Every row comes from one small tree of marks. Brackets hold a mark, then the marks that hang from it, in alphabetical order. Every link used is in the known rows. Which tree was each row made from?
Known rows:
[tedizup [melet disu [mifo tedil] [niroz tivod] zasat]]:   0  11  14 -22   8  17 -26   4 -15 -28  16 -32  -9  33  33  -9   7  14   6 -18  26  24
[zasat [melet mifo niroz tedizup]]:   4  14   3  -7   8   8  -5  -8 -15 -25  54 -41 -15  -9  34  -7  -8  49  -4 -14  23  14
[zasat [tedizup [melet disu niroz]]]:  -7  13   7  -5  11  -4 -26  -7 -10 -30  26 -32 -16  12  21  -6   1  35   3  15  15   7
[niroz [tedizup [melet mifo]] tivod]:   8  -3 -11 -22  -5 -16 -12   2 -18 -10  32 -20  10  32  19  -3   1  20  -7 -23   2   8
[mifo [melet disu niroz tedizup zasat] [tedil tivod]]:  -9   3  30 -24   6  -3 -41  -1  -9  13 -47 -21  -4  35  30   1   6  28   9  19   6  22
[tedil [tivod [niroz [tedizup [melet mifo]]]]]:   1 -12  -2  -9  -6 -17  -8  -4  23  21 -42 -27  10  46  12 -10 -11  17 -21 -13  -3   7
[niroz [tedizup [melet disu mifo]] tivod]:   5   3 -10 -22   7 -16 -14   5 -21 -24  25 -14   7  54  27  -8   9  19   6 -21   5   8
[zasat [melet disu mifo [niroz tedizup]]]:   1  14  -1  -6  20   6   2  -2  -7 -41  33 -33 -11  30  36  -9   6  39   4 -14  25  13
[tedizup [melet disu]]:  -4   7  -4 -14   6  -1 -14   7  -9 -47   5 -22 -11  67   9  -3   1  10  14  12  10   1
[mifo [melet disu tedizup zasat]]: -12  11   8 -27  32 -15 -28   0 -46 -32 -27  -8 -14  74  18   8   5  49  27  27  11   4
[niroz [melet disu [mifo tedil] zasat] tedizup tivod]:   6   2   1 -34  12 -16 -21   2  -5 -45   5   4  17  57  38   3  18  30  17 -21  23  13
[tedizup [melet disu mifo [niroz [tivod tedil]] zasat]]:   1  11 -13 -16  16  12 -12   3 -23 -27  23 -29  -8  49  36  -8   5  21   6 -25  24  27
[mifo [tedil tivod]]:   6 -10  17  -5 -28   6  -8  -4  37  24 -28   7   8 -39   4 -13   2 -31  -6  -5 -15   9
[mifo [melet disu [niroz tivod] tedizup]]: -10   8   5 -15  16 -13 -25  11 -50  21  -9 -25  -2  44  29   7   3  35   9   7   4  10
[tivod [niroz [melet disu tedizup zasat]] tedil]:  -4  -4 -26  -1  18 -15  -7  -1  -1 -25 -43  -5   8  61  33   9  -2  43  11   0  20  21
[tedil [tivod [niroz melet]]]:  -4 -15  -1 -11 -14 -18 -14   0  34  27 -60 -20  14  40   3   3 -17   7 -13  -6  -2   2
[niroz [melet mifo]]:   8   1 -15 -13   1  -1  17   2   3 -23  23 -12   5  36  16   4   0  16  -3 -13  16  -3
[niroz tedizup tivod]:   3  -6  -4 -11  -3 -22 -18   2 -11  12   7   3  18   7  11   4   5  12  -2 -15  -4   7
[tivod [niroz [melet disu mifo tedizup zasat]] tedil]:   3   0 -30  -1  23  -9   8  -3  -5 -24 -30  -3   6  54  41  -1   2  41   7 -14  23  21
[tivod [niroz [melet disu mifo zasat] tedizup] tedil]:   3  -6 -35  -1  23 -15  15  -3   5 -27 -37  -6  16  72  38   5   6  41  -1 -14  22  22
[tedizup melet]:  -1   0  -6 -14  -9  -1 -12   2  -4 -29  15 -29  -7  40   0   4  -9  12  -1  10   6   2
[mifo [melet zasat] [tedil [tivod [niroz tedizup]]]]:  -6 -17  22 -28 -14 -14 -29  -7   7  26 -88 -18   9  24   7   9  -9  16  -9  17  -8  17

Write each row's tree:
 10   6  -1 -23   2  -9 -14   8 -13 -22  24   5  10  19  42 -10  14  12  19 -26  14   7
[niroz [melet disu [mifo tedil] tedizup] tivod]
-15  10  13 -25  27 -13 -42   6 -54   2 -18 -24  -7  60  29  12   2  52  17  11  16  16
[mifo [melet disu [niroz tivod] tedizup zasat]]
  2   2  -9   9  -1  -4 -14   2 -20  38  31 -12  10 -26  33   0   2  24  -9 -22   6  26
[melet [niroz [tivod tedil]] tedizup]
 -2  -3  -9  -5  22 -20   2   5   4 -18 -33 -20  14  82  28   3   2  42  -5  -7  21   1
[tivod [niroz [melet disu mifo] tedizup]]
 -4   6  11   1   4  -7 -30   5 -23  34  29 -22   6 -10  27   2  -1  33  -8 -14  12  15
[melet [niroz tivod] tedizup]
 -2  16  32  -7  26  16 -20 -14  11  -7  -5  -6 -13 -22  42 -29  20  21   6 -16  22  24
[melet disu [mifo [tedil tivod]] niroz [zasat tedizup]]
  3 -16 -37   7  -9  -9  17   0  13   9 -38 -10  16  21  18  12 -12  11 -12  -9   4  17
[tivod [niroz melet] tedil]
 -4 -15   1 -10 -10 -23 -20  -2  27  21 -53 -29  11  50   6  -2 -14  18 -18  -1  -5   6
[tedil [tivod [niroz [tedizup melet]]]]
  0  13  -2  -5  16  14   2   7 -13 -25  30 -41 -11  58  29 -11   5  19  -3 -11  20   9
[tedizup [melet disu mifo niroz]]
 11   6  10  -3   5  14  15   0  18  -1 -15  17  -2  -8  26 -36  21 -30  10 -24  -4   7
[melet disu [mifo [tedil tivod]]]
 -1 -12  23 -15 -20  -7 -30 -12  38   8 -54  -8   7 -22  11  -4  -7   6  -6   4   2  14
[mifo [tedil [tivod [niroz [melet [zasat tedizup]]]]]]
  3  -6 -16   8  -4  -6  -3   3  -5  38  19 -14  21 -10  26   8   5  14 -18 -24   3  26
[melet [niroz tedizup [tivod tedil]]]
  8   3   9 -15 -12   0 -11 -16   9 -16  22 -19 -12 -35  17 -23  -2  10  -6  -2  -2   7
[zasat [tedizup [melet [mifo [tedil tivod]]]]]
-11  16  18 -14  35  -7 -33 -12 -12 -53 -13  11 -19  21  15  -9  13  35  31  16  20   6
[melet disu [zasat tedizup]]
 -6  -6  -2  -6   4 -20 -17   3   1  -2 -32 -25   9  49  16  13 -14  44  -7   7  17   0
[tivod [niroz [melet tedizup]]]
 -5   0  -4 -35  17 -32 -39   6  -9 -49  -6  -1  16  93  24  20  10  45  23  -3  24   7
[niroz [melet disu zasat] tedizup tivod]
  6  16  16 -13   2  10 -19 -13 -10 -28  41 -22 -18 -70  44 -24   4  21  10 -20  15  22
[zasat [melet disu [mifo tedil] [niroz tivod]] tedizup]
-11   4  12 -25  12 -13 -40   1 -50  20 -10 -32  -3  32  20  20  -8  54   0   9  12  17
[mifo [melet [niroz tivod] tedizup zasat]]
 -7   5   0 -20  21 -16 -27  -1  -8 -62   2 -20  -3  94  14   8   8  47  12  18  20   6
[niroz [tedizup [melet disu zasat]]]
 -7   1  -4 -20   8 -10 -27  -1 -49  23  -6 -25   0  21  25  18  -6  47   0   2   7  26
[mifo [melet [niroz [tivod tedil]] tedizup zasat]]
  2   8  22  -2  11  28  -3  -7   3   7  12 -16  -2 -25  27  -8   9  16 -13 -21  26  25
[melet [mifo tedil] niroz zasat]
 -1  -7  -1  -9   5 -17  -9  -1  21  11 -48 -22   8  63  17 -14  -4  16 -11 -13  -1   5
[tedil [tivod [niroz [tedizup [melet disu mifo]]]]]
